Known rows, with every way that one mark hangs from another:
Z300[Z121[Z188 Z262[Z151]]]: [-0.27 -0.46  0.23 -0.30 -0.57  0.17 -0.28  0.26 -0.08 -0.05 -0.17  0.13
  0.20  0.03 -0.06  0.06 -0.03 -0.43 -0.15  0.14  0.24  0.27 -0.14]
Z282[Z151[Z300]]: [ 0.14 -0.25  0.22  0.16  0.17  0.13 -0.01 -0.12 -0.05 -0.41  0.01 -0.05
  0.02 -0.30 -0.23 -0.22  0.06 -0.02 -0.32  0.06  0.00  0.18 -0.27]
Z300[Z121[Z262[Z151[Z781]]]]: [-0.38 -0.21  0.34 -0.20 -0.37  0.02 -0.32  0.14 -0.02  0.29 -0.10 -0.06
  0.06  0.09  0.22  0.23 -0.30 -0.05 -0.02  0.20  0.13  0.19  0.26]
Z151[Z300 Z781]: [-0.09  0.05  0.21  0.13  0.08 -0.07 -0.05 -0.16 -0.06  0.16  0.14 -0.08
 -0.20 -0.08  0.12  0.05  0.05  0.21 -0.06  0.08 -0.04  0.10 -0.12]
Z771[Z188 Z781[Z151[Z300]]]: [ 0.20  0.57 -0.35  0.30  0.38 -0.08  0.16 -0.14 -0.06 -0.02  0.22  0.04
 -0.01 -0.06  0.16 -0.26 -0.13  0.19  0.04 -0.11 -0.28 -0.20 -0.12]
Z300[Z121[Z188 Z262[Z151[Z781]]]]: [-0.36 -0.37  0.27 -0.24 -0.63  0.11 -0.30  0.30 -0.15  0.30 -0.23  0.16
  0.19  0.07  0.13  0.26 -0.04 -0.15 -0.09  0.33  0.26  0.33 -0.01]
Z781[Z151 Z771[Z188]]: [ 0.41  0.47 -0.55  0.08  0.55 -0.18  0.01  0.10 -0.01 -0.19  0.13 -0.18
 -0.08  0.09  0.04 -0.19 -0.08  0.24  0.50 -0.25 -0.25 -0.47  0.03]
Z781[Z151[Z300] Z771]: [ 0.39  0.25 -0.39  0.05  0.29 -0.21  0.17 -0.09  0.06 -0.10  0.17  0.02
 -0.15  0.01 -0.23 -0.28  0.16  0.08  0.26 -0.22 -0.16 -0.37  0.00]
Z282[Z151[Z300 Z781]]: [ 0.09 -0.12  0.24  0.21  0.12  0.12 -0.04 -0.12 -0.14 -0.05 -0.04 -0.01
  0.01 -0.29 -0.04 -0.01  0.00  0.29 -0.25  0.26  0.05  0.27 -0.13]
Z282[Z151[Z300[Z121] Z781]]: [-0.09 -0.42  0.34  0.13  0.00  0.05 -0.18 -0.13 -0.17  0.04 -0.11 -0.13
  0.16 -0.26 -0.06  0.21 -0.12  0.19 -0.38  0.22  0.24  0.30 -0.01]
Z781[Z151[Z262 Z300] Z771[Z188]]: [ 0.43  0.74 -0.27  0.18  0.65 -0.44  0.31 -0.01  0.20 -0.18  0.14 -0.21
  0.11  0.19 -0.03 -0.26 -0.06 -0.11  0.23 -0.48 -0.39 -0.43  0.19]
Z151[Z781]: [-0.08 -0.08  0.04 -0.01  0.08  0.04 -0.06  0.00 -0.01  0.10  0.04 -0.12
 -0.30 -0.04  0.23  0.20 -0.02  0.34  0.15  0.20  0.05  0.05 -0.04]
Z151[Z262 Z300 Z781]: [-0.08  0.18  0.32  0.06  0.18 -0.18  0.24 -0.16  0.18  0.10  0.04 -0.12
 -0.11  0.09  0.14  0.12 -0.01  0.04 -0.10 -0.01 -0.10  0.06  0.13]
Z781[Z151[Z300[Z121[Z262]]] Z771]: [ 0.07 -0.03 -0.28 -0.02  0.03 -0.23 -0.21 -0.14 -0.02  0.10  0.11  0.09
  0.09  0.17 -0.34 -0.11  0.09 -0.23 -0.02 -0.49  0.04 -0.27  0.20]
Z151[Z262 Z781[Z771]]: [ 0.13  0.32 -0.15 -0.07  0.21  0.02  0.25 -0.03  0.08  0.08 -0.05 -0.28
 -0.14  0.13  0.03  0.23  0.01  0.30  0.32 -0.03 -0.03 -0.19  0.22]
Z781[Z151 Z771]: [ 0.38  0.16 -0.58 -0.10  0.31 -0.03  0.12  0.06  0.07 -0.08  0.08 -0.04
 -0.20  0.04 -0.11 -0.11  0.10  0.19  0.43 -0.13 -0.04 -0.40  0.06]
Z121[Z188 Z300]: [-0.18 -0.65 -0.21 -0.04 -0.26  0.38 -0.22  0.17 -0.12 -0.17 -0.14  0.29
 -0.12 -0.06 -0.04  0.00  0.31 -0.12  0.13  0.08  0.29  0.11 -0.26]
Z781[Z151]: [ 0.25 -0.11 -0.24 -0.12  0.32 -0.07  0.08  0.02  0.10 -0.08  0.08  0.04
 -0.25 -0.02  0.11 -0.07  0.04  0.06  0.18 -0.01  0.04 -0.19  0.04]
Z282[Z151[Z262]]: [ 0.18 -0.16  0.10 -0.06  0.25  0.21  0.20 -0.01  0.13 -0.42 -0.14 -0.18
  0.03 -0.14 -0.07  0.06 -0.07 -0.07 -0.20  0.04  0.11  0.11  0.07]
Z121[Z188 Z262 Z300]: [-0.28 -0.73 -0.19 -0.05 -0.38  0.41 -0.44  0.20 -0.20 -0.13 -0.18  0.45
 -0.05  0.12 -0.14 -0.01  0.43 -0.27  0.02 -0.06  0.25  0.16 -0.14]
Z771[Z188]: [-0.01  0.16  0.03  0.08  0.37 -0.01 -0.19  0.05 -0.03 -0.33  0.11 -0.32
 -0.16  0.00  0.23 -0.05 -0.18  0.06  0.15 -0.13 -0.11 -0.12 -0.18]
Z771[Z781[Z151[Z300]]]: [ 0.21  0.26 -0.35  0.11  0.14  0.01  0.34 -0.21  0.03  0.09  0.15  0.19
 -0.11 -0.12  0.01 -0.21  0.08  0.18 -0.05  0.02 -0.13 -0.13 -0.11]
Z282[Z151]: [ 0.17 -0.40  0.01  0.01  0.17  0.29 -0.08  0.01 -0.06 -0.44 -0.06 -0.13
 -0.04 -0.25 -0.08 -0.05 -0.01  0.11 -0.15  0.15  0.14  0.10 -0.14]
Z300[Z121[Z188]]: [-0.16 -0.62  0.02 -0.18 -0.19  0.18 -0.17  0.08 -0.05 -0.06 -0.03 -0.03
 -0.02 -0.05 -0.07  0.21  0.05 -0.18 -0.11  0.08  0.38  0.15 -0.33]

Rows:
[ 0.21  0.46 -0.29  0.06  0.21 -0.05  0.59 -0.24  0.25  0.10  0.09  0.13
 -0.03  0.01  0.03 -0.12  0.03 -0.02 -0.13 -0.11 -0.16 -0.15  0.15]	Z771[Z781[Z151[Z262 Z300]]]
[-0.26 -0.69  0.12 -0.21 -0.34  0.20 -0.40  0.08 -0.16 -0.02 -0.10  0.13
  0.05  0.14 -0.17  0.23  0.15 -0.36 -0.20 -0.15  0.41  0.23 -0.20]	Z300[Z121[Z188 Z262]]
[-0.34 -0.49  0.26  0.02 -0.41 -0.02 -0.33 -0.04 -0.28  0.35 -0.06  0.22
  0.11  0.07 -0.10  0.25  0.19 -0.14 -0.32 -0.06  0.32  0.30 -0.18]	Z151[Z300[Z121[Z188 Z262]] Z781]
[-0.09  0.22  0.38  0.04 -0.13 -0.09  0.10  0.02  0.09  0.08  0.04 -0.09
 -0.04 -0.11  0.27 -0.08 -0.15  0.13  0.01  0.35 -0.22  0.10 -0.03]	Z262[Z151[Z300 Z781]]
[ 0.08  0.42 -0.11 -0.08 -0.13  0.10  0.09  0.19  0.01  0.07 -0.04 -0.23
 -0.09 -0.06  0.14  0.01 -0.14  0.37  0.45  0.32 -0.16 -0.14  0.05]	Z262[Z151[Z781[Z771]]]
[-0.03 -0.52 -0.08 -0.10 -0.21 -0.19 -0.18 -0.01 -0.09  0.13  0.00  0.41
  0.16  0.11 -0.23  0.00  0.25 -0.45 -0.30 -0.24  0.25  0.08 -0.09]	Z781[Z151[Z300[Z121[Z188 Z262]]]]
[-0.21  0.09  0.04 -0.17 -0.39  0.04 -0.29  0.17 -0.10  0.28 -0.14 -0.15
  0.14  0.13  0.00  0.17 -0.23  0.09  0.24  0.09  0.01 -0.02  0.24]	Z300[Z121[Z262[Z151[Z781[Z771]]]]]
[ 0.25  0.32 -0.43 -0.09  0.21  0.14  0.53 -0.09  0.21  0.10  0.03  0.05
 -0.11  0.04  0.12  0.03 -0.05  0.10  0.06  0.00 -0.03 -0.20  0.20]	Z771[Z781[Z151[Z262]]]
[-0.17  0.03  0.32 -0.03 -0.51 -0.04 -0.09  0.15 -0.14  0.17 -0.14  0.31
  0.14 -0.02  0.07 -0.11  0.17 -0.14 -0.12  0.24 -0.04  0.31 -0.23]	Z121[Z188 Z262[Z151[Z300 Z781]]]
[ 0.25  0.68 -0.40  0.09  0.49 -0.04  0.41 -0.05  0.11  0.00  0.03 -0.09
  0.05  0.08  0.30 -0.01 -0.24  0.12  0.14 -0.12 -0.25 -0.27  0.17]	Z771[Z188 Z781[Z151[Z262]]]
[-0.06 -0.12 -0.10  0.03 -0.25 -0.01 -0.05 -0.03 -0.19  0.24 -0.05 -0.04
  0.08 -0.01 -0.20  0.21  0.17  0.14 -0.01  0.06  0.22  0.08 -0.27]	Z151[Z300[Z121[Z188]] Z781[Z771]]
[-0.16  0.03  0.37 -0.03 -0.22 -0.08 -0.18  0.01  0.13 -0.17  0.10  0.08
  0.06  0.01 -0.01 -0.27 -0.04 -0.35 -0.11 -0.04 -0.21  0.07 -0.02]	Z121[Z262[Z151[Z300]]]
[-0.21 -0.12  0.45 -0.10 -0.22 -0.07 -0.08 -0.04  0.16 -0.13  0.12 -0.19
  0.12 -0.12  0.08 -0.06 -0.29 -0.30 -0.19  0.15 -0.07  0.10 -0.04]	Z262[Z151[Z300[Z121]]]
[ 0.24  0.76 -0.23  0.23  0.45 -0.22  0.43 -0.14  0.15  0.01  0.17  0.00
  0.11  0.06  0.17 -0.15 -0.18  0.00 -0.03 -0.23 -0.37 -0.22  0.10]	Z771[Z188 Z781[Z151[Z262 Z300]]]
[-0.38 -0.33  0.37  0.04 -0.18 -0.13 -0.38 -0.17 -0.12  0.33  0.06 -0.02
  0.00  0.10 -0.03  0.23 -0.04 -0.05 -0.28 -0.15  0.15  0.17  0.09]	Z151[Z300[Z121[Z262]] Z781]
[ 0.12  0.42  0.02  0.11  0.18 -0.13  0.31 -0.14  0.12  0.12  0.05 -0.21
 -0.06  0.09 -0.09  0.10  0.06  0.15  0.12 -0.12 -0.17 -0.13  0.10]	Z151[Z262 Z300 Z781[Z771]]
[ 0.12  0.74  0.06  0.26  0.43 -0.28  0.14 -0.06  0.03 -0.01  0.07 -0.35
  0.04  0.15  0.09  0.04 -0.13  0.23  0.18 -0.27 -0.38 -0.21  0.11]	Z151[Z262 Z300 Z781[Z771[Z188]]]
[-0.32 -0.28  0.31 -0.27 -0.34  0.04 -0.34  0.10  0.06 -0.04 -0.06 -0.07
  0.10  0.05  0.05  0.05 -0.25 -0.35 -0.08  0.03  0.09  0.09  0.12]	Z300[Z121[Z262[Z151]]]
[-0.12 -0.11  0.28 -0.07 -0.47  0.00 -0.13  0.14 -0.05 -0.14 -0.05  0.28
  0.14  0.01 -0.11 -0.26  0.19 -0.43 -0.19  0.07 -0.07  0.25 -0.29]	Z121[Z188 Z262[Z151[Z300]]]
[-0.35 -0.39  0.03 -0.08 -0.67  0.32 -0.31  0.35 -0.15  0.21 -0.32  0.48
  0.13  0.07  0.15 -0.02  0.19 -0.06  0.17  0.36  0.12  0.23  0.03]	Z121[Z188 Z262[Z151[Z781]] Z300]
[-0.01 -0.54  0.27  0.12  0.03  0.13 -0.18 -0.16 -0.07 -0.29  0.00 -0.17
  0.17 -0.26 -0.24  0.05 -0.12 -0.11 -0.47  0.00  0.20  0.22 -0.17]	Z282[Z151[Z300[Z121]]]
[-0.24  0.03 -0.21 -0.02 -0.40  0.28 -0.28  0.24 -0.13  0.21 -0.17  0.16
  0.03  0.13  0.02 -0.03  0.02  0.15  0.43  0.14 -0.11 -0.12  0.32]	Z121[Z262[Z151[Z781[Z771]]] Z300]
[ 0.07  0.28 -0.07  0.13  0.08 -0.03  0.05 -0.13 -0.09  0.11  0.14 -0.15
 -0.18 -0.06 -0.10 -0.01  0.08  0.37  0.21 -0.02 -0.08 -0.11 -0.11]	Z151[Z300 Z781[Z771]]
[ 0.23  0.18  0.01  0.00  0.35 -0.35  0.40 -0.09  0.33 -0.10  0.11  0.07
 -0.09  0.10  0.02 -0.11  0.05 -0.25 -0.08 -0.20 -0.17 -0.20  0.24]	Z781[Z151[Z262 Z300]]
[ 0.13 -0.04  0.29  0.13  0.20 -0.04  0.25 -0.10  0.04 -0.05 -0.12 -0.08
  0.11 -0.16 -0.01  0.09 -0.02  0.13 -0.31  0.12 -0.02  0.22  0.11]	Z282[Z151[Z262 Z300 Z781]]
[ 0.41  0.32 -0.45 -0.14  0.38 -0.16  0.42  0.03  0.25 -0.11  0.01 -0.08
 -0.11  0.17 -0.10 -0.05  0.04  0.02  0.31 -0.22 -0.08 -0.42  0.29]	Z781[Z151[Z262] Z771]
